What can hang from each mark:
Z435: Z930
Z453: Z325 Z930
Z166: Z325
Z325: Z166 Z453
Z930: Z166 Z417 Z435 Z453
Z417: Z325 Z930

Each row was made from one small tree. Brackets hold a mark, then the marks that hang from it, in the order of their numbers. Every link used is in the known rows. Write each row's tree.
Known rows:
[Z435 Z930]: [-10   7   5   8  15   0  -4 -10 -20   8   6  -6  16  18  -6  19  11   3]
[Z453 Z930]: [-12  14   3   3 -11   3   8  -1 -18  16 -11   3   1  -3   8  14  -3   1]
[Z417 [Z930 Z166 Z435 Z453]]: [ 12  24  19  -2   1  -5 -32   6  -9   9  16   7 -13   6   3   5  -3  12]
[Z417 Z325 [Z930 Z435]]: [ -9   9  28   1 -17  -4   3   1 -16  25  19  22  -5  12 -11  17   0  23]
[Z417 Z930]: [-12   4  11  -6  -5 -10  -9   4  -9  12   6   2   5  23   3   7   5  14]
[Z166 [Z325 [Z453 [Z930 Z417 Z435]]]]: [-43   0   5  17 -26  -2  21  -2 -17  44  26  18 -20  -8   4  14  -6  -2]
[Z166 [Z325 [Z453 Z930]]]: [-27  14 -12  19 -14   0  17  -1 -17  40   3 -12  20 -12  26  -2   4 -24]
[Z930 [Z166 Z325] Z417 Z453]: [ -8  -5 -22  14  16 -17 -16 -13   6  17  -7 -20  -9  -9   7 -22 -21 -16]
[Z417 [Z325 Z166 Z453] Z930]: [-10  10   6   3  -6 -39  11 -11 -11  37   4  -9  15  -6 -11   4  28  -9]
[Z166 [Z325 Z453]]: [-17   2 -15  16  -1  -5   8   0   2  24  13 -14  19  -8  16 -15   6 -22]
[Z166 [Z325 [Z453 [Z930 Z435]]]]: [-28  13   6  22 -22  11  19   2 -21  39  26  10   2 -14  18  11   4  -7]
[Z453 Z325 [Z930 Z166 Z435]]: [ -4  17  33   2 -13  23  -4  -2 -22  12   6   3  -2 -13   9  14 -18  12]
[Z417 Z325 Z930]: [ -8   9   9  -3  -7 -16   4   0 -13  27  -4  -2  14  14  -3   7   0   8]
[Z930 Z417]: [-17 -12  -2  -5  -2 -14   3  -5   4   6   1   8 -23   6 -15   4 -10   5]
[Z325 Z166 [Z453 Z930]]: [-12  14   0   9 -11 -17  16  -9 -15  26  -3  -5   0 -23   2  12  26 -16]
[Z453 [Z325 Z166] [Z930 Z417 Z435]]: [-32 -20  38  10 -21  -1  13 -14 -16   4  15  29 -37   1 -22  25   1  22]
[Z930 Z166]: [ 10   8  -2  -5  11  -3  -9  -8  -2  11  -9 -22   9 -18   8  -7 -11  -3]
[Z930 Z417 Z435 [Z453 [Z325 Z166]]]: [ -6 -19  24  10  -4 -11 -10  -7   7 -22  21  30 -46   6 -31   6   7   9]
[Z166 [Z325 [Z453 [Z930 Z417]]]]: [-44   3 -13  13 -15 -13  20  -7 -13  45   5  -3  -2  -5  10   3  -6 -17]
[Z325 Z166 [Z453 [Z930 Z417 Z435]]]: [-29   1  17   6 -21 -19  20 -12 -15  29  20  26 -41 -20 -19  28  16   3]

Write each row's tree:
[-12  12  19  12 -21  -6  17  -5 -18  23  18  18 -19 -24  -5  23  26  -2]
[Z325 Z166 [Z453 [Z930 Z435]]]
[-26 -10  19  13 -24 -18  28 -24 -23  31   1  26 -38 -18 -26  29   2  18]
[Z453 [Z930 [Z417 [Z325 Z166]] Z435]]
[ 10  -8  26  13  -2   2 -14  -1   4 -28  19  22 -24   2 -16   3  18   4]
[Z930 Z435 [Z453 [Z325 Z166]]]
[ 16  29  -7   6  33  -7 -26 -10 -16   7  -6 -25  16   2   0   6   2 -15]
[Z435 [Z930 Z166 Z453]]
[ -6  10 -17  11  11  -8   1  -8   1  36   6 -36  28 -28  24 -24  -6 -27]
[Z930 [Z166 [Z325 Z453]]]
[ -2  -4  37   8  -7  -7 -24   2  -7 -16  26  25 -19  25 -13  10  23  17]
[Z417 [Z930 Z435 [Z453 [Z325 Z166]]]]
[  4   5  20  12  -9 -23  -7  -6 -12  10  12  23 -20   7 -20  14  21  13]
[Z417 [Z325 Z166] [Z930 Z435 Z453]]
[-16  -7  21  11  -9   0   9 -12 -18  -1  -9  -2   2  -2   0  10  13   4]
[Z453 [Z325 Z166] Z930]
[-22  -2  -1  10  -3  -8   4 -10   2  39  28  -4 -13 -24   3 -10 -16  -7]
[Z930 [Z166 [Z325 Z453]] Z417 Z435]
[  2  33  19  -6  -8 -17   0  -1 -13  49  20  -4  11 -16  -1   7  -1  -1]
[Z417 [Z325 Z453] [Z930 Z166 Z435]]
[-10   9  24   5 -17 -27  11  -8 -13  35  26  15  -4  -7 -17  16  29   6]
[Z417 [Z325 Z166 Z453] [Z930 Z435]]
[-16   4   1  -2  24 -15  -9 -24 -17  24  -1 -21   2   4 -13  15 -12   4]
[Z435 [Z930 Z166 Z417]]
[-17  10  18  -2 -13   0   3 -12 -19  30   2  11 -32 -18  -4  21 -24  17]
[Z453 [Z930 Z166 Z417 Z435]]
[ -4  11  -8  14  14 -12 -28  -2  -8  23   0 -25  19   9  24 -18  -7  -8]
[Z417 [Z930 [Z166 Z325] Z453]]
[ 22  18  22   1   6  12 -26   5   2 -14  13   4  -8  -7  -1  -6 -13  -2]
[Z930 Z166 Z435 [Z453 Z325]]
[  6   5  20  -2   4  -1 -23  -1   6  -9  16  13 -30  -2 -14  -1 -24   2]
[Z930 Z166 Z417 Z435 [Z453 Z325]]
[-32   4 -14  14  24 -21  -1 -22 -15  49  13 -35  23  -5   4  -1  -6 -19]
[Z435 [Z930 [Z166 [Z325 Z453]] Z417]]
[ -8  18  14  13 -25 -13  30 -11 -22  39   8  15 -10 -35 -11  22  22  -7]
[Z417 [Z325 Z166 [Z453 [Z930 Z435]]]]
